Each row was made from one path, in order. Every step used is in the known rows, and no mark comes twice. Write each row's path.
In the rows, zero is written as 128.
Known rows
tozi sulamup popor: [114 148 130 123 130 135 130 104 141 138 135 154 127 128 117  87 156 108
 121 121 190 100 153 149 116 136 141 149  91 128 108 116 146 102 157 104
 138]
danuk tamoz samap gifov: [129 148  91  98 160 138 144 152 134 136 119 126 133 171 158 122 166 133
 137  64 150 104 171 126  98 140 113 143 111  65 106 132 134 132  98 182
 145]
tamoz samap: [124 132 115 116 141 142 128 135 136 118 112 141 127 138 158  96 134 142
 128 109 131 125 118 132 117 127 124 122 138  98 108 127 158 127  94 162
 126]
popor sodi pife sulamup tozi: [109 134  98 108 109 107 122 140  72 103 196 178 106 122 116 117 139 162
 149 159 101 157 128 144 136 115 198 128 217 112 203 105  90 112 125 110
  79]
neke kigo popor sodi pife: [133 104 106 194 131 148 129 117  85  88 223 132  84 131 114  71 171 183
 129 150 152 124 116 107 132 155 177  78 183 105 156 119 121  79 119 117
 175]
tozi sulamup pife sodi monu: [107 159 210 121 116 131 130 194 108 109 132 157  53 126 127  75 141 103
 128 156 126  81 140 118 110 141 153 154  99  91  73 119 131  90 148 117
 105]
tamoz samap gifov: [121 122  91 108 157 130 121 135 129 119 117 133 126 141 163 116 168 123
 139  63 149 121 121 139 127 134 114 144 124  97 127 127 143 118 100 156
 129]
sodi popor sulamup pife: [101 163 173 120 123 149 114 138 127 121 142 166 117 163 116  93 167 189
 103 139 160  84 117 120 146 146 144 135  86  90 115 122  87 106 167 111
 123]
danuk tamoz samap gifov kigo: [121 153 108  83 164 132 142 137 128 138  95 127 112 172 146 120 184 136
 118  72 172 101 171 129 101 152 130 131 128  21  92 132 120 146 103 172
 188]
danuk tamoz samap gifov kigo netigaf: [100 158  80  82 165 147 139 146 139 152 152 125 107 161 150 101 186 150
 115  43 142 106 165 121 105 151 125 133 131   5  90 162 129 116  95 170
 174]
pife sodi monu: [108 143 197 121 117 131 132 196  98 103 143 121  61 125 146 122 120 125
 135 143 113 134 126 117 129 127 147 127  90  90 116 135 138 108 110 141
  94]
kalupoz gifov kigo pazi: [ 98 121 149 101 163 117 126 110 144 119 126 137 114 153 128 102 200 130
  99  88 101 113 146 131 138 167 145 154 176 100 125 213  97 122 119 108
 216]
samap gifov kigo netigaf: [ 98 125  92 105 150 125 117 126 128 144 167 119  97 123 124 128 180 128
 117  62 139 122 129 133 146 152 132 142 138  72 132 158 108 102 131 115
 154]
tamoz samap gifov kigo popor: [101 120 116 140 166 154 126 103 139 113 131 134 104 149 156  81 203 158
 116  63 195 116 143 133 130 162 132 140 172  49 110 116 140 108  92 150
 176]
danuk tamoz samap: [131 160 118 104 143 151 150 150 143 135 111 134 137 166 153 101 134 152
 126 109 132 110 162 117  88 129 122 121 120  62  87 133 150 141  94 183
 144]
sodi pife sulamup: [111 144  99  95 115 114 123 129 108 138 133 181 113 131 124 123 125 142
 146 152 126 107 118 140 127 112 136 121 191 120 169 108 103 132 115 134
 101]
neke zemup: [152 124 117 168 133 115 131 153 125 127 139 132 127 127 133 172 164 140
 148 169 132 142 129 124 100 117 113 154 135 128 138  93 145 126 130 140
 116]
tamoz samap gifov kigo: [114 126 108  94 163 124 121 123 124 120  95 134 100 141 155 117 186 128
 123  71 171 114 126 145 130 150 130 135 143  57 111 128 131 132 101 147
 169]
gifov samap: [118 134 136 127 145 121 124 137 125 133 101 136 144 125 143  98 139 131
 113 136 128 127 130 137 135 140 139 159 134  74 102 131 107 140 122 108
  87]
kalupoz gifov kigo: [128 121 164 101 157 102 122 121 134 130 113 137  96 136 121 123 177 138
  90 117 104 112 143 138 128 155 141 149 150  92 120 138 112 141 128 109
 188]
sulamup popor kigo: [134 120 127 139 132 134 121  94 175 117 133 135 117 152 107 111 162 158
 101 115 191 122 154 137 135 123 150 127  91 100 126 123 124 126 162 111
 191]
samap gifov kigo popor sulamup: [ 98 114 114 151 158 138 120  84 113 116 157 122  98 169 131 123 198 201
 109  71 193 130 146 142 145 165 146 151 143  76 134 113  91  86 133 115
 151]
kigo gifov samap: [151 139 111 166 147 106 121 136 140 137 118 130 155 153 145 108 167 155
 114 117 109 129 120  97 141 143 136 201 150  78  98 125 100 118 115  95
  70]
neke kigo popor sodi: [144 115 137 202 141 151 137 103  98  90 220 105 101 130 125  97 178 177
 129 131 153 141 132 107 128 149 165 105 185 101 133 119 125  74 124 116
 170]
pife sodi: [129 121 133 121 128 136 133 183 121 107 140 112  74 128 138 124 128 119
 140 136 128 127 138 110 126 123 119 151 103 120 137 137 146 116 113 143
 100]
danuk tamoz: [136 154 129 116 130 135 149 145 131 148 128 120 137 159 123 132 126 135
 128 128 129 115 176 115 100 131 126 125 111  93 108 134 119 141 127 151
 146]
netigaf kigo gifov samap tamoz: [108 142 139 157 148 111 110 164 126 135  85 103 158 195 143 106 180 142
 118 123 125 119 143 106 131 171 114 163 174  46  66 117  71 132 126 130
  91]
pife sodi popor: [111 162 172 106 123 157 132 192 127 108 141 125  76 137 133  96 155 127
 130 142 147 118 126 116 143 125 123 148  64  93 145 140 138 113 109 140
 119]
netigaf kigo gifov: [136 120 135 161 115 122 123 133 149 132 105 116 144 175 123 145 161 149
 121 115 119 129 125  90 127 107 110 142 165 114 124 117  98 131 128 128
 126]
tozi sulamup pife sodi: [126 138 145 120 128 134 132 183 131 112 130 151  66 127 118  79 147  99
 135 151 143  73 150 114 109 134 129 178 113 123  96 123 141  96 152 118
 112]
sodi monu: [110 149 193 128 116 126 125 140 105 122 130 135 115 127 136 124 121 131
 123 134 112 137 116 132 130 133 154 105 113  96 107 125 120 120 126 127
 120]
sulamup popor kigo gifov samap: [158 130 107 175 149 112 115 104 187 128 125 136 143 176 125  94 203 182
  86 105 172 125 145 110 151 138 158 200 112  51  96 122  95 117 148  80
 134]
tozi sulamup: [126 149 127 119 129 130 135 113 130 134 112 139 125 130 127 103 140 113
 126 125 128 118 132 152 113 124 132 150 122 135 111 117 137 101 132 118
 133]
sodi pife sulamup popor kigo: [118 135  98 104 120 119 120  97 157 129 139 190 104 155 105 107 160 169
 122 138 188 100 144 151 132 107 157 118 154  92 165 104  98 128 147 117
 165]
neke kigo gifov samap: [176 137 121 191 154  99 120 126 141 132 127 131 131 157 140 117 206 152
 109 133 104 130 121  78 138 157 139 169 172  62  78 125  91 112 112  83
 130]

Write each row's path
[ 90 108 168 170 114 166 129 116 153 120 128 124 138 154 123  99 151 157
 115 125 164 128 153 120 118 120 116 102 176 103 126 112 117 131 126 144
 150]	netigaf kigo popor
[154 173 144 155 143 126 119 124 183 123 101 130 141 189 131  80 215 193
  80 115 131 133 117 114 165 132 153 196 102  29 110 126  76 111 121  88
 148]	sodi popor kigo gifov samap
[126 145 143 128 126 127 126 125 140 131 118 164 118 128 111  81 150 109
 122 145 140  75 141 130 110 142 136 154 139 131  84 113 124 107 167 105
 139]	tozi sulamup pife
[109 148 104 110 129 139 122  91 185 142 195 160 114 143 116 113 170 178
 118  90 159 121 151 142 137 102 143 146 160  72 142 134 113  92 146 118
 142]	pife sulamup popor kigo netigaf
[113 148 125 104 130 128 131 109  87 120 199 144 122 121 128 132 143 157
 153 120 190 118 139 148 130 109 164 153 167 107 168 105 116  97 154 118
  74]	pife sulamup popor sodi
[ 72 117 146 127 118 155 127 121 150 116 102 123 152 165 129 109 156 120
 130 104 134 126 136 123 129 120 117 105 172 118 131 198  95 132 126 142
 170]	netigaf kigo pazi
[ 88 120  98 131 133 116 121 109  73  99 216 172  84 135 112 101 208 174
 137 114 168 151 155 150 147 150 208 142 252  63 206  96  72  93 125  99
 125]	samap gifov kigo popor sodi pife sulamup tozi
[118 123 131 135 131 128 114 128 120 120 143 156 114 152 120 118 139 184
 116 131 141  95 128 117 130 145 139 138 126 117 105 118  98 112 168 114
 107]	popor sulamup pife
[118 122 121 133 132 137 128 122  94 111 195 117 122 118 119 111 140 149
 134 116 193 120 134 134 134 129 169 134 102 116 151 126 135 102 160 113
 108]	sulamup popor sodi
[164 154 154 159 124 138 122 183 185  97 145 136  66 187 111  89 213 175
 101 133 143  90 131  68 154 125 138 191  88  71 120 130  97  91 144 109
 167]	sulamup pife sodi popor kigo gifov
[131 161 163 119 123 149 124 117 172 113 111 128 116 163 113  99 176 167
  95 128 149 128 125 142 151 114 146 123  80  77 139 130 102 120 134 119
 207]	sodi popor kigo
[128 131 108 168 128 137 133 104  81  99 224 158  84 135 123  94 176 192
 148 154 150 121 122 120 128 133 172  99 250  92 171 100 101  74 111 122
 142]	neke kigo popor sodi pife sulamup
[ 75 127 222 171 107 165 131 130  85  89 172 105 114 147 131  93 139 182
 119 125 151 145 128 133 125 119 174  87 166  66 133 112 105  96 132 139
 118]	netigaf kigo popor sodi monu
[115 140  89  95 119 117 128 134  66 115 179 157 104 122 124 119 120 165
 157 145 129 117 105 149 133 104 167 127 198 114 192 109  98 102 124 132
  78]	popor sodi pife sulamup
[110 165 137 120 126 166 121 122 184 127 168 127 110 152 114  81 177 182
  90  98 118 134 117 134 156 115 142 125  84  63 138 157 114  91 127 120
 191]	sodi popor kigo netigaf
[ 86 113 114 149 159 145 113  98 131  98 158 159  99 170 153  87 224 211
 103  63 170 163 160 141 137 173 172 144 173  40 123 108 113  97 102 127
 150]	tamoz samap gifov kigo popor sulamup tozi
[108 113  90 125 124 133 119 136  76 107 199 144 107 118 108  85 133 155
 134 136 195 103 118 136 141 135 180 106 101 120 175 127 129 106 155 113
 115]	sulamup popor sodi pife
[ 94 119 103 137 169 155 121  91 120 107 141 135  97 175 162  92 205 218
 109  50 197 126 133 146 134 164 140 145 151  43 114 111 123  87 100 148
 147]	tamoz samap gifov kigo popor sulamup
[132 150 182 123 123 154 124 184 175  92 129 144  55 160 108  75 185 152
 102 152 162  86 141 106 146 126 141 149  73  67 123 134 106 115 152 120
 185]	sulamup pife sodi popor kigo
[ 92 140 116 139 162 151 133 112 133 117 158 153 108 203 149  93 221 220
  99  62 172 152 206 130 110 177 171 140 159   4 104 114 106 110 102 151
 166]	danuk tamoz samap gifov kigo popor sulamup tozi
[114 123 101 137 133 150 117 103 188 133 191 133 114 140 109  94 165 172
  98  87 161 124 146 129 142 123 148 126  95  85 125 153 132  94 155 112
 176]	sulamup popor kigo netigaf
[106 112 142 174 136 164 125 165 126  94 192 143  66 159 129  79 153 203
 125 135 167  96 154  92 131 154 134 164 129 103 113 117 127  77 143 129
  85]	kigo popor sulamup pife sodi
[107 117 140 180 134 155 119 111 135 114 179 155 119 159 121  83 156 209
 111 125 165  98 145 108 131 158 141 140 154 112 103 108 106  87 159 117
 112]	kigo popor sulamup pife
[165 167 135 157 126 132 124 113 185 119 129 123 126 190 117 113 203 188
  93 109 130 134 114 104 159 116 143 164  97  82 135 126  93  98 128 107
 187]	sodi popor kigo gifov
[116 144 119 125 135 139 134 107  96 114 180 127 117 118 118  85 151 134
 135 114 193 110 138 158 119 126 172 154  95 123 135 115 142  74 165 101
 112]	tozi sulamup popor sodi
[132 155 166 113 125 156 130 171 163  95 122 117  62 163 123  95 176 157
 106 138 150 129 134 127 148 109 135 146  57  73 148 137 121 109 118 133
 178]	pife sodi popor kigo
[ 97 109 128 159 154 136 113  96 120 116 161 149  94 165 117 102 208 197
 104  88 205  88 153 119 142 181 149 154 161  70 108 109  79  93 166 102
 155]	samap gifov kigo popor sulamup pife
[152 140  71 141 120 103 119  96 168 133 157 183 113 181 107 120 189 192
 120 120 171 105 132 112 143 109 155 160 170  97 163 100  86 105 140 105
 149]	sodi pife sulamup popor kigo gifov
[133 142 125 129 133 136 127  78 178 123 118 145 114 152 106  85 178 139
 102 113 191 111 158 161 121 120 155 146  83 106 111 112 131  98 166  99
 198]	tozi sulamup popor kigo
[108 127 153 159 135 150 131  94 135 124 142 128 106 136 121  90 164 159
 104 128 177 126 147 125 130 157 146 120 174  80 110 119 126 119 123 121
 176]	gifov kigo popor
[ 93 116 117 145 168 151 112 103 130 105 145 161  91 173 148  70 215 210
 105  67 209  83 141 122 134 181 143 149 169  39  87 110 109  92 131 137
 154]	tamoz samap gifov kigo popor sulamup pife
[167 146 100 167 135 118 127  79 190 128 135 139 125 180 110  98 204 159
 100  96 172 115 150 122 131 122 152 189 100 111 107 111 122  77 158  87
 180]	tozi sulamup popor kigo gifov
[128 171 180 113 124 155 131 170 176 100 112 154  53 163 106  52 193 138
 101 151 162  75 149 129 131 121 143 174  66  72 105 124 117  89 156 112
 189]	tozi sulamup pife sodi popor kigo
[141 117 149 201 135 149 131  98 143 116 175 131 108 139 123 100 183 153
 117 137 149 130 147  98 120 156 132 100 182 106 108 118 130  99 116 118
 193]	neke kigo popor
[117 113 172 146 161 130 126 102 147 120 151 139  98 142 121  89 195 165
  83 111 132 115 161 128 128 169 142 151 180  84 117 126 122 120 118 108
 193]	kalupoz gifov kigo popor
[ 99 138 200 129 120 130 117 199  88  95 157 150  47 150 137 113 130 178
 124 145 127 102 125 104 133 148 156 139  83  80  94 124 105  93 150 128
  72]	popor sulamup pife sodi monu
[ 97 142 104  99 115 120 120 121 120 140 157 197 116 130 114 107 142 138
 141 145 185  89 136 138 129 124 143 120 163 114 164 106 112 131 138 121
 106]	sodi pife sulamup popor
[113 147  99 128 134 150 124  89 189 137 176 143 110 142 107  68 178 155
  97  86 163 114 152 154 126 120 150 148  88  90 108 143 141  69 159 100
 180]	tozi sulamup popor kigo netigaf
[109 177 184 106 121 156 131 193 137 113 131 161  65 138 116  51 174 108
 123 156 160  64 140 117 127 137 130 174  73  94 102 123 132  91 148 116
 131]	tozi sulamup pife sodi popor
[135 177 159 155 156 129 111 215 161 102 128 122  79 206 128  46 229 166
  99 145 146  81 148  81 159 191 140 211 100   5  59 130  74  93 145 110
 135]	sulamup pife sodi popor kigo gifov samap tamoz
[ 63 120 239 171 106 168 118 184 114  84 155 146  58 176 131  80 154 207
 109 146 161 100 150  96 120 139 143 111 137  53  92 110  97  96 148 143
  94]	netigaf kigo popor sulamup pife sodi monu
[139 146  79 142 138  96 113 103 168 135 129 191 129 180 121  87 198 196
 105 128 171 103 134 120 149 122 165 192 177  42 136 102  71 120 136  86
 106]	sodi pife sulamup popor kigo gifov samap
